Each row was made from one path, in order. Every step used is in the known rows, and no mark comes twice. Write each row's path.
Known rows:
zevo/binu/dinab: [ 0.03,  0.76, -0.23, -0.88, -1.88,  0.78, -0.88,  0.58,  0.51, -0.76,
  1.93,  0.13, -0.49,  1.11,  0.65, -0.46, -0.11, -0.67,  0.75,  2.18,
  1.22]
kimo/binu/gimed/rebom: [ 0.91,  0.67, -2.74, -0.24, -1.67, -1.68, -0.43,  1.23, -1.06, -1.75,
  3.76, -0.50,  2.69, -1.14,  1.02,  0.33,  0.46, -0.21,  1.53,  0.35,
  0.88]
burazom/zevo/binu/kimo: [-2.64, -0.43, -0.74,  0.11,  0.40,  0.67,  1.19, -0.04,  0.89, -0.94,
  2.62, -1.09,  1.82,  2.38, -1.75, -1.02, -2.88, -1.10,  0.37,  0.93,
  3.59]
dinab/binu/gimed/rebom/zevo/burazom/benor: [-1.84, -0.16, -2.07, -1.48,  0.40, -0.42,  1.03,  1.14,  0.35, -1.47,
  2.54,  0.95, -0.38,  0.25, -2.06, -0.65, -1.18,  0.66, -0.38,  0.87,
  1.23]
binu/gimed/rebom/zevo: [ 0.19,  1.14, -3.09, -0.20, -1.83, -0.79, -1.89,  0.97, -0.80, -1.90,
  0.78,  0.48, -0.11,  0.12,  0.40, -0.42, -0.72,  0.71,  1.01,  0.18,
  0.41]
gimed/rebom/zevo/burazom/dinab/binu: [-1.59, -0.20, -4.70, -2.80, -2.22,  0.13, -0.92, -0.49, -0.81, -0.84,
  2.71, -0.57, -2.42,  3.03, -1.49, -0.70, -0.63, -0.99, -0.75,  0.01,
  0.79]
dinab/binu/gimed/rebom/zevo: [-0.44,  0.68, -2.70,  0.36,  0.66, -0.36, -0.66, -0.15, -0.52, -1.98,
  2.71,  0.36,  0.45,  0.81,  0.44,  0.13, -1.01, -0.25,  1.03, -0.47,
  1.66]
burazom/zevo/binu/dinab: [-1.11,  0.59, -1.14, -0.08, -0.75,  1.90, -1.18,  0.43,  1.18, -1.49,
  2.67,  0.21, -0.28,  2.77,  0.53, -1.70, -1.92, -1.94,  0.50,  1.68,
  2.11]
kimo/binu/gimed/rebom/zevo/burazom/dinab: [-0.44,  0.09, -6.33, -2.89, -4.80, -0.67, -2.02,  1.87, -0.80, -0.63,
  3.63, -0.55, -0.35,  2.48, -0.89, -1.58, -0.28, -0.04,  1.25,  1.08,
  0.93]
burazom/zevo/rebom/gimed: [ 0.36,  0.07, -4.57,  2.03,  0.13, -1.17, -1.07, -0.23, -1.31, -1.48,
  1.57,  0.18,  0.98,  1.20, -0.74, -0.89, -0.26, -2.12, -0.08, -0.37,
  1.16]
rebom/zevo/binu/kimo: [-2.09,  0.55, -0.94, -0.51,  0.02,  0.23,  0.61,  0.50,  0.29,  0.15,
  1.06, -0.62,  0.48,  2.27, -1.92, -1.26, -1.74,  0.37,  1.54,  0.99,
  3.53]
zevo/rebom: [ 1.71, -0.53, -0.66,  1.01, -1.17, -1.00, -0.21,  0.83, -1.29, -0.43,
  0.45, -0.50,  0.69, -0.27, -0.59,  0.88,  0.55, -0.82, -0.05,  0.12,
  0.19]
dinab/burazom/zevo: [-2.22, -1.49, -1.60,  0.07,  1.11,  2.02,  0.32, -0.16,  0.68, -0.69,
  1.44, -0.92, -0.29,  3.71, -0.94, -1.69, -1.68, -2.26, -1.73, -0.50,
  0.59]
zevo/burazom: [-0.69, -0.59,  0.11, -1.98, -2.26, -0.57,  0.07, -0.07,  0.58,  0.79,
  0.49, -0.57, -0.02,  0.86, -1.53, -0.46,  0.58,  0.04, -0.12,  0.46,
  0.37]
kimo/binu/dinab: [ 0.96,  0.75, -1.41, -0.47, -1.03,  0.71, -1.98,  1.27,  0.26, -0.34,
  2.41,  0.77,  0.74,  0.64,  1.18, -0.57,  0.43, -0.44,  1.86,  1.63,
  1.12]
gimed/rebom: [ 0.32,  0.76, -1.48, -0.64, -1.54, -1.19, -0.41, -0.01, -1.25, -1.87,
  0.91, -0.42,  0.10, -1.31,  0.44,  0.72,  0.27, -0.05, -0.59, -0.12,
 -0.63]
gimed/rebom/zevo/binu/dinab/burazom: [-1.36,  0.89, -3.63, -2.25, -2.73,  1.13, -1.70,  0.95, -0.64, -2.20,
  2.68, -0.75, -2.07,  3.26,  0.07, -1.72, -0.31, -1.61, -0.40,  1.78,
  1.21]
rebom/zevo/burazom: [-1.36,  0.29, -1.20, -1.84, -1.49,  0.08, -0.80,  0.34,  0.65,  1.16,
 -0.38,  0.06, -1.21,  2.50, -1.87, -2.12, -0.13,  0.00,  0.78, -0.19,
  1.21]
kimo/binu/gimed/rebom/zevo/burazom: [-0.48,  0.90, -3.87, -2.09, -3.13, -1.56, -1.21,  1.59, -0.31, -0.66,
  3.35, -0.39,  1.45,  1.42, -0.85, -1.73,  0.30, -0.17,  2.29,  0.18,
  2.11]

Write each row's path:
[-2.58, -1.67, -3.38, -2.37, -1.32,  1.07, -0.72, -0.34,  0.62,  0.81,
  1.98, -0.35, -1.28,  4.06, -3.14, -0.51, -1.86,  0.56,  0.16,  1.26,
  2.53]	rebom/zevo/burazom/dinab/binu/kimo
[-1.14,  2.01, -2.43, -1.03, -0.95, -0.72,  0.42,  0.40, -1.13, -1.50,
  1.68, -0.78, -0.65,  1.23, -0.20, -1.50, -0.54, -1.19,  0.50, -0.30,
  1.73]	gimed/rebom/zevo/binu
[-0.50, -0.31, -5.33, -2.90, -5.66, -0.53, -2.70,  1.25, -0.56, -1.18,
  1.47, -0.26, -1.94,  1.98, -1.15, -0.89, -0.69,  0.78, -0.11,  1.37,
 -0.42]	binu/gimed/rebom/zevo/burazom/dinab
[-1.16,  0.52, -2.44,  0.15, -1.47, -0.47,  0.46,  0.44, -0.06, -2.96,
  3.97, -0.96,  1.72,  0.96,  0.29, -0.83, -1.98, -1.78,  0.05,  0.33,
  1.77]	burazom/zevo/binu/gimed/rebom
[-0.56, -1.29, -1.90, -0.38,  0.73,  1.27,  0.36, -0.77, -0.21, -0.03,
  2.14, -0.18, -1.33,  1.82, -0.01,  0.67, -0.82, -0.81, -0.87,  0.21,
  0.07]	burazom/dinab/binu
[ 1.49,  0.14, -3.62,  1.20, -1.02, -2.18, -0.65, -0.02, -2.03, -0.72,
  0.84,  0.02,  0.79, -0.41, -0.51,  0.30,  1.61, -0.78,  0.20,  0.18,
  0.28]	zevo/rebom/gimed
[ 0.24, -0.64, -6.65,  0.73, -0.76,  0.50, -2.36,  1.10, -1.02, -1.71,
  4.71, -0.12,  1.18,  3.84, -0.16, -1.90,  0.39, -3.54,  0.37,  1.43,
  2.01]	kimo/binu/dinab/burazom/zevo/rebom/gimed
[-1.13, -1.99, -2.06, -0.55,  0.17,  0.99,  0.06, -0.63, -0.11, -0.27,
  2.40, -0.41, -0.09,  1.44, -1.25,  1.58, -1.74,  0.52, -0.58,  1.44,
  1.31]	burazom/dinab/binu/kimo
[-1.46, -1.48, -3.53, -1.77, -1.69,  1.15, -0.95,  0.06,  0.90,  0.65,
  2.49,  0.15, -1.51,  4.12, -1.58, -0.98, -1.24, -0.07,  0.55,  0.81,
  1.42]	rebom/zevo/burazom/dinab/binu/gimed
[ 0.26,  1.45, -4.05, -0.20, -0.97, -1.03, -1.30,  1.64, -0.91, -1.48,
  2.91,  0.10,  1.54,  0.54,  0.61, -1.13, -0.28, -0.26,  2.49, -0.18,
  1.73]	kimo/binu/gimed/rebom/zevo
[-1.35, -0.56, -3.67, -2.69, -3.21,  0.92, -1.69,  0.66,  0.19,  1.09,
 -0.16, -0.06, -3.10,  3.53, -1.92, -1.98, -0.71,  0.16, -0.25,  0.69,
  0.05]	rebom/zevo/burazom/dinab
[-0.65, -1.33, -5.24,  1.27,  0.19, -0.24, -0.37, -0.31, -1.22, -1.36,
  2.22, -0.93,  0.50,  3.13, -1.44, -1.36, -0.07, -3.00, -1.56, -0.13,
  0.84]	dinab/burazom/zevo/rebom/gimed
[-2.22, -0.90, -3.05, -0.67, -1.42,  0.47,  1.02,  0.36, -0.01, -2.86,
  4.62, -2.06,  1.24,  2.91, -0.39, -1.25, -1.79, -2.65, -1.41,  0.50,
  1.54]	dinab/burazom/zevo/binu/gimed/rebom
[-1.02, -0.66, -0.83, -1.66, -1.91,  1.75, -0.36,  0.52,  0.55, -0.65,
  2.64, -0.96, -0.99,  2.92, -0.02, -0.88,  0.08, -1.63, -0.74,  2.43,
  0.95]	zevo/binu/dinab/burazom
[-1.01,  0.69, -1.28,  0.15, -0.32,  0.33,  0.24,  0.89,  0.53, -0.09,
  1.55, -0.10,  0.19,  2.29, -0.33, -1.81, -1.08, -0.28,  1.86,  0.53,
  2.41]	rebom/zevo/binu/gimed
[-1.94, -1.03, -3.19, -2.17, -0.71,  1.31, -0.40, -0.47,  0.38,  1.03,
  1.81, -0.13, -2.48,  4.40, -1.93, -1.38, -0.91, -0.87, -0.12,  0.05,
  1.34]	rebom/zevo/burazom/dinab/binu
[-0.35,  1.68, -2.80, -0.61, -0.78, -0.59, -1.36,  0.51, -1.13, -1.51,
  0.11,  0.21, -1.09,  0.29,  0.12, -0.78, -0.45, -0.08,  0.28, -0.68,
  0.30]	gimed/rebom/zevo
